Each row comes from the steps of one path. Every step used is in the known rows, and no mark comes twice. Write the path behind each row, first mark first.
Known rows:
A, J: [-1.41  0.60 -0.45  0.03 -3.50  3.96  1.34 -0.34  0.17  0.76  0.69 -0.57
 -0.55 -0.36 -0.01  0.60 -0.85 -0.34 -0.20  0.92  2.95  1.64  0.57 -1.60
  2.02 -0.97 -0.16 -0.14]
Q, L, G, S, X, J, A: [-0.67  1.73  1.23  1.09  1.60 -5.51  0.15 -2.21 -0.70 -1.90 -1.77  2.44
 -1.82  1.72  1.61 -1.60  4.85  0.68  0.91 -0.92 -0.83  1.96  0.81 -0.33
 -0.65 -0.40  0.02 -0.20]
L, G, S, X: [ 0.97  1.88  0.89  1.19  4.21 -1.91 -0.54 -0.81  0.28 -1.18 -0.18  2.79
 -0.19  0.84  0.64  0.96  1.61  0.01  1.53 -0.79  1.16 -0.35 -1.17 -0.24
  0.34  0.59 -2.42 -3.71]
X, J, A: [-1.10 -0.69 -0.29  0.79 -3.78 -1.35  1.56 -0.68 -0.63 -0.71 -1.17  1.23
 -1.40  1.60 -0.16  0.02  1.97  1.02  0.02  0.47 -0.75  1.05  1.89  0.44
  0.22 -0.12  0.94  1.51]
S, X: [-1.12  0.86  1.15  2.43  0.27 -0.64  1.22  0.28 -0.58 -0.51  0.06  1.11
 -0.24  1.13 -2.05  1.94 -0.60  0.24  0.42 -0.34  1.33  0.23 -0.57 -0.59
 -1.43  0.55 -2.19 -2.03]
J, A, K, X: [-2.03 -0.81 -0.11  3.31 -2.57 -0.21  3.65  1.13 -0.61  3.49 -1.20 -2.42
  0.34  1.04 -3.60  0.67 -0.09 -0.15 -0.94 -0.79  0.89 -2.59  2.36  0.51
 -3.69 -0.10 -0.74 -0.17]
G, R: [-0.71  2.13 -0.40  0.19 -1.37  4.83 -0.55  3.19  0.13  0.08  1.34 -0.62
  0.55  0.41 -2.00  2.61 -1.80  2.19 -0.38 -1.23 -0.21  1.71  0.68 -0.59
  1.39  0.27  2.06  1.34]
U, W: [ 0.60  0.80 -1.10  0.98 -3.86  2.15 -1.75  2.06  1.30  0.95  0.00  1.52
 -0.12  0.75 -2.31  1.19 -1.30  0.46  0.83  0.67 -0.60  2.27  0.07 -0.65
  2.15 -0.76 -1.47  0.62]
V, S: [ 2.44 -2.19 -2.55 -0.71 -0.75  1.39 -2.05  2.19  2.01  0.04  0.62  1.84
  1.10 -1.94 -0.09  1.29 -1.41 -0.79  1.77 -0.93  0.24  2.26  0.16 -0.67
  1.66 -1.54 -2.87 -0.03]
J, A, K, X, S, V: [-3.13 -2.99  0.26 -0.59  2.28  0.27 -0.63 -0.74 -0.83  1.30 -1.67 -2.98
  1.40 -0.42 -1.17 -2.75  0.18 -0.33 -0.90  1.86 -2.41 -0.87 -0.59  0.07
 -0.79  1.21 -1.08  1.35]
W, U: [ 2.68 -0.28  0.79  0.42 -1.82 -2.70  1.10  0.40 -0.90  0.98  0.58  0.56
  1.50  0.20  0.01  1.97 -1.83 -1.28  1.56 -0.76  2.57 -1.02  0.11  0.61
  0.55 -0.85 -1.08 -3.49]
K, A, J: [-1.99 -0.05  0.24  0.57 -4.56  3.64  2.28 -0.80  0.52  1.18 -0.14 -2.04
 -1.97  1.20 -0.51  0.38 -0.12 -1.12 -1.66  1.14  3.07  1.09  1.01 -1.75
 -0.50 -0.84  1.10  1.55]
J, A, K: [-1.68 -0.07  0.21  0.61 -3.13 -0.79  2.83  1.73 -0.66  2.72 -1.17 -0.95
  0.75  0.85 -0.43  1.59 -0.58  0.74 -0.31 -0.19  0.99 -1.93  3.31  1.23
  0.32 -1.67  1.44  0.17]
U, W, R, G, S, X, J: [-0.39  2.45  0.72 -1.62  2.46 -0.39 -0.89 -3.32 -0.47 -3.09  0.95  3.23
 -1.67 -0.42  0.02 -1.56  1.70 -0.64  1.61  0.73 -1.28  2.43 -0.47 -0.68
  0.79  0.49 -0.15 -0.09]
W, R, G, S, V: [-0.54  0.94 -1.69 -3.72  3.38  0.29 -2.23 -0.45  0.73  0.24  0.41  0.25
  0.61  0.05  2.10 -0.51  1.55 -1.81  0.89  0.83 -0.97  0.09 -3.91  3.24
  2.36  0.55 -0.37  0.26]
X, J: [ 0.58 -1.51  1.23  1.20 -3.04  0.45 -0.32 -0.03 -0.39 -0.78  1.86  0.21
 -0.10 -0.01 -0.70  1.70 -0.27  0.07  0.22 -0.16  0.16  2.16  1.40 -0.78
  2.61  0.26  1.00  1.67]
L, Q: [ 1.14 -0.84  1.62  4.52 -2.09 -2.14 -0.97  2.20 -0.34  1.24 -0.81 -0.01
 -0.48  2.68 -1.16  4.14 -0.61  0.77  1.23 -1.03  3.70  1.50 -0.57 -0.37
  3.20 -1.56 -0.65  0.48]
V, S, G, R, W, U: [ 4.10  1.15 -1.37 -2.48  1.34 -0.02 -0.22  1.36  0.36 -2.47  1.15  1.87
  0.72 -2.97  1.64 -0.64 -1.57 -0.06  2.76 -0.51 -0.28  0.39 -1.81  2.68
  0.34  0.49  0.48 -1.66]
A, K, X, S, V: [-2.29 -3.30  0.84 -0.28  2.63  1.35 -1.55 -0.25 -0.65  1.41 -0.22 -3.57
  2.11 -1.19 -1.48 -1.76 -1.02 -0.80 -0.81  1.44 -1.83 -0.48 -0.99 -0.42
  0.30  1.33 -1.11  1.33]
R, G, S: [ 3.12 -0.47 -2.39 -0.57 -1.06 -1.04 -2.73  0.30  1.83 -0.42  1.22  0.77
  0.06  1.08  2.71  1.28  1.23  0.73 -0.56 -0.87 -1.04  0.91 -1.94  2.34
 -0.67 -0.07 -0.28 -0.70]
W, R, G, S: [ 1.90  1.64 -2.37 -1.88 -0.21 -1.05 -1.65  0.05  0.96 -0.86  0.82  1.90
 -0.52  0.33  2.03  1.01  1.29 -0.89  0.59 -1.28 -0.32 -0.45 -2.13  1.83
  0.30 -0.17  0.26 -0.74]
X, S: [ 0.97 -3.25  0.03  0.96 -2.44 -0.28 -3.02  0.77 -0.09 -1.53  0.10 -0.29
  0.71 -0.60 -0.35  0.31 -1.60  1.14 -0.90 -0.11 -1.79  0.79  0.04 -2.50
  0.47  0.66 -0.48  0.79]
X, K, A: [ 0.38 -3.09  1.05  2.77 -3.29 -0.64  0.47  1.40  0.43  2.05 -0.47 -3.79
 -0.15  2.32 -1.76  1.98 -1.39 -0.41 -3.90 -0.61  0.60 -1.36  1.52 -1.25
 -2.34 -0.28  1.41  2.27]
G, R, W, U: [ 2.70  1.58 -0.28 -0.89 -1.52 -1.00  0.44  1.43 -0.44 -2.14  1.44 -0.06
  0.16 -0.68 -0.26  1.95 -1.63 -0.29  1.45 -0.91  0.71  1.24 -1.31  3.21
  0.82  0.16  2.09 -1.72]
U, W, R, G, S, V: [-0.57  1.70 -2.08 -4.19  3.26  1.11 -3.03 -0.60  1.18  0.22  0.05  1.09
  0.32 -0.01  1.62 -1.46  1.53 -1.61  1.35  1.52 -1.81  1.13 -3.88  2.97
  2.96  0.27 -0.82  0.60]
Q, L, G: [ 1.82  0.51  0.87  3.67 -1.21 -5.29 -1.70  3.24  0.51  0.59  0.82  0.68
  0.16 -0.09  0.51  1.96  1.02 -0.34  1.94 -4.52  1.74 -0.10 -1.04 -2.00
  2.36 -1.59 -0.24 -0.57]

Which path is each row?
[-1.75 -0.53  0.84 -1.02  0.87 -0.81  2.48 -0.87 -0.82  0.41 -0.82  0.62
  0.39 -1.14  0.00 -0.87  0.10  0.23  0.95  0.51  0.08  0.19  3.98 -0.14
  0.29 -1.74  0.49  0.19] -> V, S, X, J, A, K
[ 0.50  0.45 -0.65  0.26 -0.04  3.14 -0.60  2.49  0.20 -2.46  1.19 -1.42
 -0.23 -2.70 -0.83 -0.97 -1.26  2.29 -0.48 -0.29 -3.21 -0.41 -1.25  1.78
 -1.56  2.76  2.82  2.56] -> A, K, X, S, G, R, W
[ 3.13 -1.21 -1.94 -0.64  1.39  2.14 -1.02  2.15  1.68  0.58  0.20  3.27
  1.32 -3.17  2.24 -1.52 -1.05  0.82  2.23  0.03 -0.78 -1.70 -0.97 -0.81
  0.08  0.81 -3.37  0.09] -> V, S, G
[-0.71  0.78  0.65 -0.08  2.58  5.53 -0.39  1.91 -0.69  0.35  0.55 -1.15
  1.59 -2.52 -0.80 -2.20 -2.20  3.45 -0.66 -0.23 -2.65 -2.30  1.00 -2.63
 -1.93  2.41  1.34  1.77] -> A, K, X, S, G, R
[-1.23  3.75 -0.85 -0.86 -2.57  1.87  0.27  1.75 -0.20  0.28 -0.50  3.01
 -0.90 -0.39 -3.16  1.10 -1.19 -2.10  2.41 -0.25  0.77 -0.25 -0.21 -1.39
  3.61 -0.68 -0.45  0.38] -> U, W, R
[ 0.75  0.08 -0.33 -1.84  4.58  0.27 -2.73  0.24  1.10  1.02  0.11  0.42
  1.45  0.25  2.28  0.19  1.81 -1.19  1.61  0.66 -0.03  0.20 -2.80  2.17
  4.69  0.62 -1.22 -0.86] -> L, G, S, V
[-2.68  0.27  1.94  0.30 -0.62 -1.20  3.39 -0.86 -1.65  0.89 -0.73 -0.26
  0.07  0.33 -0.61  0.03  0.24  0.72  0.05  0.52  0.50 -0.82  3.92  0.35
  0.03 -1.04  1.66  0.21] -> S, X, J, A, K
[ 0.76 -2.32  0.08  0.83  3.62 -0.55 -0.96  0.08  0.00  0.04 -0.06 -0.37
  1.74 -1.46 -1.11 -0.08 -2.30  0.02 -1.20 -0.45 -0.03  0.33  0.76 -2.44
 -1.00 -0.81 -2.93 -1.60] -> V, S, X, K
[-1.27 -2.98  0.22 -1.41  1.61  0.94 -3.28  0.07 -0.15 -0.33 -0.14 -1.52
  1.62 -0.69  0.23 -1.01 -0.75 -0.25 -0.29  1.73 -2.19  1.05 -2.18 -0.30
  2.49  1.23 -0.91  1.46] -> X, S, V
[-2.37  2.73  0.37 -2.60  1.27 -1.31  2.12 -2.21 -1.13 -0.30 -1.08  1.79
 -0.93 -0.39  0.48 -2.25  1.47  0.01  1.16  0.90 -1.01 -0.66  2.55  0.70
  0.14 -1.36  1.79  0.14] -> U, W, R, G, S, X, J, A, K
[-1.56 -1.05 -0.37  2.31 -3.36 -1.18  2.52 -1.11 -0.68  0.03 -1.44  0.16
 -1.64  1.69 -2.08 -0.72  2.34  0.51 -0.39  0.24 -0.81  0.42  1.64  0.18
 -2.45  0.66 -0.28  1.34] -> K, X, J, A
[-2.26  2.07 -0.25 -2.05  0.86  2.53  1.28 -3.61  0.11 -0.25 -0.89 -0.99
 -2.38  0.11  0.15 -3.14  0.54 -1.58 -1.97  1.75  1.22  0.43  0.02 -2.63
 -1.90 -1.04  0.60  0.49] -> U, W, R, G, S, X, K, A, J
[ 1.16 -1.25  0.18  0.87  3.47 -2.08 -1.43 -1.15 -0.11 -0.24  0.30 -1.05
  1.05  0.46  0.71 -0.05 -0.60  0.98 -2.61 -0.44 -0.82 -0.56 -0.55 -0.42
 -2.48  0.09 -1.27 -2.01] -> R, G, S, X, K
[ 3.42  0.57 -0.64  0.44  1.22 -1.18 -2.33  0.92  1.52  0.11  0.37  2.02
  0.56  0.54  2.25  1.89  1.66 -0.14  1.48 -1.43  0.86 -0.37 -0.71  0.51
  3.22 -0.08 -0.83 -2.09] -> L, G, S
[ 3.17  1.96 -0.20 -1.16 -0.15 -0.45  0.73  1.34 -0.46 -2.03  1.21  0.93
  0.34 -1.56  1.11  0.35 -1.45  0.44  1.87 -0.47  0.14 -0.59 -1.83  3.10
  0.08  1.22  1.55 -1.62] -> S, G, R, W, U
[ 1.93 -2.09  0.09  0.65 -0.04  0.89 -1.79  0.95  0.04 -0.63 -0.23  1.61
  1.02 -2.13  2.07 -2.22 -1.17  2.36  0.11  0.70 -2.39 -3.00 -1.09 -2.21
 -0.91  2.54 -1.50  0.68] -> X, S, G
[-0.22  0.78 -2.36 -0.51 -3.22 -1.32  1.04  1.41 -0.10 -0.92  1.40  1.60
 -1.09 -0.88 -0.40  1.13 -1.03 -1.04  1.57 -2.24  0.65 -2.61 -2.45  0.37
 -0.48 -0.50  0.70 -0.17] -> W, R, G
[-1.78 -0.62  1.19  0.09 -2.69 -0.73  2.73  0.22 -1.14  1.61 -0.37 -0.86
  0.42  0.22 -0.07  0.65  0.01  0.66 -0.19  0.25  0.45 -0.76  4.24  0.71
  1.28 -1.42  2.48  1.33] -> X, J, A, K
[ 0.73  1.12 -0.46  0.37  2.41 -1.86 -0.76 -1.34  0.56 -1.60  0.49  1.76
 -0.58  1.33  1.02  0.49  1.33  0.73 -0.03 -0.30 -0.33  0.65 -2.18  1.27
 -2.87  0.59 -1.96 -2.57] -> R, G, S, X
[ 1.59  0.70  0.09 -1.21  1.15 -1.44  1.77 -0.13 -1.42 -1.84 -0.53 -0.51
  0.39 -2.17  0.44 -2.62 -0.79  0.95  0.94  0.08 -1.51 -2.18 -0.30  2.15
 -3.00  1.39  1.78 -1.36] -> J, A, K, X, S, G, R, W, U
[-1.38  0.27  0.69 -1.07  0.72 -2.24  2.07 -1.95 -0.89  0.07 -0.34 -0.02
 -0.24  0.38  1.59 -1.00  1.48  1.12 -0.21  0.43 -0.65 -0.62  2.69  1.58
 -1.26 -1.03  1.82 -0.16] -> R, G, S, X, J, A, K
[-1.66  0.15  1.20 -0.17  0.51  2.56  1.25 -2.92  0.13  0.79 -0.84 -2.75
 -1.26  1.22  0.37 -1.13  0.49 -0.87 -3.47  1.81  2.09  1.14  1.29 -2.24
 -1.81 -0.50  0.43  0.29] -> G, S, X, K, A, J
[ 0.48 -0.70 -1.73 -2.67  2.68  0.31 -3.08 -0.27  1.42  0.59  0.74 -0.66
  1.05  0.64  2.60 -0.27  1.47 -0.51  0.01  1.11 -1.53  1.22 -3.76  3.68
  1.52  0.59 -0.87  0.32] -> R, G, S, V
[ 0.18 -1.45  1.81  2.05  0.82 -1.29  0.10 -0.73  0.30  0.93 -1.08 -2.80
 -0.47  2.81 -0.98  0.99  0.14 -0.51 -3.93  0.13  0.21 -0.56  0.97 -0.85
 -3.71  0.38  0.28  0.69] -> G, S, X, K, A
[-0.53  0.47  0.41  0.12  1.22 -1.28  0.10 -1.32  0.30 -0.10 -1.17 -1.02
 -1.62  1.77 -1.28 -1.01  0.16 -1.22 -2.51  0.12 -0.69 -1.23 -0.30 -1.23
 -3.88 -0.19  0.51  0.84] -> U, W, R, G, S, X, K, A
[-0.75 -1.81  2.07  2.58 -1.85  0.91  1.73 -0.47 -1.05  1.38  1.74 -2.38
  0.51 -0.64 -2.95  0.74 -0.67 -0.64 -0.43 -0.53  0.53  0.20  2.90 -0.98
 -0.11  0.35  0.76  1.44] -> A, K, X, J
[-2.31  1.25  0.17 -1.59  0.88  1.66  2.08 -3.42 -0.30 -0.25 -0.48 -1.85
 -2.12  0.23  0.72 -2.20  0.55 -1.68 -2.45  1.05  2.04 -0.56  0.01 -2.19
 -2.45 -0.77  1.21  0.19] -> W, R, G, S, X, K, A, J
[-1.07  0.16  1.27  0.14  1.67  1.60  1.45 -2.80  0.18  0.44 -0.75 -1.88
 -1.32  0.45  0.99 -1.54  0.77 -1.00 -2.07  0.96  2.73 -0.30  0.95 -2.96
 -0.70 -0.73  0.36 -0.68] -> L, G, S, X, K, A, J
